In the rows, zero is written as 128.
Known rows, with every step that occurs
binal/sezig/digeg/gazup/zemen/vovub: [160 149 119 127 119 168  78 118 141 140 148 125 116 132 124 119 189 146
 150  76 144 120 156  72 131 152 152 160]
zemen/vovub: [153 167 135 131 121 136 112 120 120  92 168 121  87 149 140 142 169 156
 180  68 141 108 130 112 117 129  97 165]
gazup/zemen/sukif/digeg: [113 151 115 120 107 144 102  67  85 103 158 127  83 165 114 149 174 153
 152  67 134 132 114 105 140 124 117 119]
binal/sezig/digeg/nizoda/zemen: [128 213 143 124  64 190 114 113 111 123 174 120 126 153 100 102 139 118
 147 109 149 130 134 113 144 143 175 167]
nizoda/digeg/gazup/zemen/sukif: [112 144 101 130 103 160  94 109  96 112 155 108  55 160  87 122 182 144
 143  70 111 134 141 109 150 143 153 139]
gazup/zemen/sezig/digeg/sukif: [144 148 114 134  71 179  89  98 145 100 138 141 117 164  97 113 151 131
 175  81 123 164 123  93 117 134 139 157]
binal/sezig: [148 191 143 130 120 166  83 112 106 110 175 105  99 145 141 126 163 138
 169  71 127  88 150  93 121 125 129 151]
nizoda/zemen/sukif/digeg: [106 188 127 117  81 146 118  79  66  84 177 104  76 168  96 128 170 137
 148  81 136 123  96 137 154 133 154 126]
bobofa/binal/sezig: [150 212 149 119 125 176  67 121 118 117 178 113  87 143 178 123 161 140
 185  66 126  97 156  97 134 121 136 140]
sukif/digeg/gazup/zemen/sezig: [129 115 109 149 111 150  73  81 148 115 154 116  71 164  99 116 192 142
 168  57 141 142 143  65 126 149 154 139]
sukif/digeg/nizoda/zemen: [108 186 131 130  71 155 134  81 109  99 179 123  86 167  95 119 147 134
 148  97 146 139 119 120 153 139 160 158]
gazup/zemen/vovub/digeg: [143 154 131 145 110 145 112 112 131 109 173 138  69 147 145 150 167 152
 175  68 145 131 144  97 108 140  78 164]
vovub/zemen/sukif: [125 191 137 130  89 185  98 122  76  75 170  94  81 158 115 123 155 147
 178  59 109 120 107  97 115 133 104 154]
sezig/digeg/gazup/zemen: [143 139 108 150 106 172  92 114 133 104 144 129 106 139 113 107 184 139
 170  74 139 140 148  73 126 124 133 171]
bobofa/binal/sezig/digeg/gazup: [152 193 136 124 118 193  60 134 126 119 160 105 106 132 153  89 176 131
 170  69 128 111 156  84 146 140 171 158]
zemen/sukif: [126 173 131 128 106 156 104 112  76  80 166 108  89 164 119 135 164 146
 165  67 122 111 112 125 125 121 106 144]
digeg/nizoda/zemen: [120 193 137 139  71 167 131 113 115  97 181 122  92 165 105 118 144 130
 163 102 137 132 129 124 138 129 143 173]
zemen/gazup: [137 166 124 149 110 161  81 125 104  91 160  83  80 158 114 115 189 147
 171  57 133 109 123  88 114 123 112 166]
binal/sezig/digeg: [147 195 139 126 108 174  91 112 106 106 164 110 124 138 129 111 158 129
 170  75 144 109 143  91 124 129 139 160]
gazup/zemen/sezig: [139 144 124 148 104 150  82 102 144 107 163 129  85 167 120 132 169 136
 197  60 143 141 143  76 101 122 108 147]
gazup/zemen/sezig/digeg: [142 146 121 144  91 159  86 100 144 106 148 138 110 159 112 117 163 126
 199  65 157 158 135  75 105 125 118 155]
sukif/digeg/gazup/zemen/vovub: [140 125 110 133 127 133  97  87 140 118 156 129  75 145 121 138 198 163
 152  65 143 127 140  80 141 146 135 149]
nizoda/zemen/sukif/digeg/gazup: [109 166 118 126  86 157 104  89  74  89 171  93  70 163  81 109 190 141
 131  80 127 119 106 127 163 149 181 133]
sezig/digeg: [142 176 128 137  99 158 109 115 108  79 155 118 113 144 123 113 158 134
 185  72 148 126 128 100 118 117 112 172]
zemen/sukif/digeg/nizoda: [ 99 164 130 121  89 156 125  83  81  96 165 120  93 177  98 135 146 150
 129  80 130 136 102 128 153 147 131 139]

Rows
[128 153 136 142  91 158 130 114 140 122 176 151  80 158 134 150 146 152
 156  83 142 150 143 105 116 155  80 176] : gazup/zemen/vovub/digeg/nizoda
[112 163 125 132  96 185  91 101  79  81 161  82  71 155  92 107 177 153
 148  56 109 124 108  85 140 160 148 144] : vovub/zemen/sukif/digeg/gazup
[144 170 144 144 109 146 119 128 117  90 179 119  70 149 143 137 160 150
 176  63 140 116 133 115 109 147  82 175] : zemen/vovub/digeg
[117 140 120 153 100 179  93 119  93 104 166 114  67 158 113 123 182 144
 144  66 114 129 136 101 126 148 112 149] : vovub/digeg/gazup/zemen/sukif
[139 194 137 133  62 169 130 120 111  87 181 123  68 156 114 127 147 142
 150  98 112 125 114 151 135 155 135 172] : nizoda/zemen/vovub/digeg/sukif
[119 178 134 119  78 139 141  85 121 111 179 131  85 164 101 135 154 147
 143  97 156 137 113 130 154 155 151 159] : sukif/digeg/nizoda/zemen/vovub
[141 204 146 113  71 174 121 117 121 133 172 126 125 149 105 115 145 129
 142 108 159 131 127 121 145 159 168 170] : binal/sezig/digeg/nizoda/zemen/vovub
[133 186 140 127  75 150 138 119 126 107 179 132  89 163 110 132 150 143
 156 100 145 132 121 133 137 143 133 175] : digeg/nizoda/zemen/vovub
[118 187 127 142  55 184 112 123 107 105 159  97 109 166  73  91 164 128
 148  95 154 152 105 108 140 142 155 183] : sezig/digeg/nizoda/zemen/gazup
[141 138 106 132 118 139 102 116 141 123 157 120  52 146 107 129 186 154
 158  69 129 133 158  96 141 150 143 161] : nizoda/digeg/gazup/zemen/vovub
[133 180 131 146  82 182 113 118 104  77 173 117  78 156 125 121 141 141
 156  82  99 123 129 126 123 139 113 173] : vovub/digeg/sukif
[148 158 116 138 113 185  73 113 130 132 151 118 116 133 119 106 185 133
 156  78 136 119 162  62 131 137 158 157] : binal/sezig/digeg/gazup/zemen
[109 171 136 135  62 153 116  82 127 105 176 118  84 185  80 113 148 126
 160  87 154 154 117 112 140 156 171 151] : sukif/digeg/nizoda/zemen/sezig
[117 145 117 132 111 153  95  93  80  86 158  96  78 161  99 116 188 151
 133  62 120 114 113 112 152 147 149 136] : zemen/sukif/digeg/gazup
[152 151 123 132 119 137 107 106 137 112 162 141  87 147 142 154 174 158
 184  70 143 122 139  95 114 121  90 155] : gazup/zemen/vovub
[152 179 124 124 117 193  54 120 142 139 151 128 105 130 156 103 181 135
 172  73 132 126 167  67 145 132 162 147] : bobofa/binal/sezig/digeg/gazup/zemen
[141 123 116 157 111 163  69 114 152 113 158 118  79 164 106 113 188 139
 181  60 130 137 154  67 111 139 135 154] : digeg/gazup/zemen/sezig
[130 169 148 142  91 159 137 129 126 103 180 130  79 161 130 136 140 150
 154  81 141 135 134 122 120 162  89 185] : zemen/vovub/digeg/nizoda
[125 137 111 139 108 168  87 114 100 105 156 118  81 158 107 128 189 151
 148  69 113 122 133  97 134 129 124 143] : digeg/gazup/zemen/sukif
[117 176 145 154  86 175 127 122 116  94 181 124  81 164 123 121 136 138
 161  82 129 135 140 112 117 146  96 183] : vovub/digeg/nizoda
[127 185 115 125  87 163 115 109 107  82 161 109  67 159  98 118 142 140
 156  84  95 125 134 134 146 136 155 162] : nizoda/digeg/sukif
[145 142 124 154  94 168  81 127 137  90 149 104 103 158  96  85 177 128
 182  61 143 140 135  81 115 151 153 172] : zemen/sezig/digeg/gazup
[105 178 126 137  69 164 109  93 104 109 172  91  76 174  76 108 173 139
 134  86 147 138 106 107 153 150 164 160] : sukif/digeg/nizoda/zemen/gazup
[122 179 141 143  63 166 113 115 134 104 180 119  89 184  88 111 144 124
 173  91 143 148 124 116 123 147 154 166] : digeg/nizoda/zemen/sezig
[106 192 135 125  61 172 129 114  81  98 178 118  92 177  89 124 144 134
 139 100 128 134 104 147 147 137 144 152] : digeg/nizoda/zemen/sukif
[147 148 134 154 113 158 106 139 123  95 174 108  63 145 130 119 180 154
 160  63 129 113 144 106 118 163 110 182] : zemen/vovub/digeg/gazup
[126 132 106 150 102 155  78 112 150 120 154 109  50 165  84 106 182 132
 175  61 127 150 163  78 126 153 162 151] : nizoda/digeg/gazup/zemen/sezig
[120 196 134 126  78 159 114 110  69  84 177 105  83 166 102 125 167 134
 161  83 128 115 105 141 137 122 135 143] : nizoda/zemen/sukif
[109 198 146 153  59 178 137 121 109  96 193 120  74 166 107 113 135 126
 157  98 137 140 131 129 129 147 127 180] : vovub/digeg/nizoda/zemen
[130 158 139 143  72 171 109 116 141  97 155 128 121 173  95 105 137 126
 176  79 153 163 122  98 115 150 131 176] : zemen/sezig/digeg/nizoda
[130 161 114 144 112 156 100 123 116  92 165  94  53 150  98 102 175 138
 163  68 117 118 157 104 142 144 157 167] : nizoda/digeg/gazup
[116 185 129 148  67 179 107 125 109 110 172  92  84 172  84 107 170 135
 147  90 139 132 114 109 136 138 147 175] : digeg/nizoda/zemen/gazup
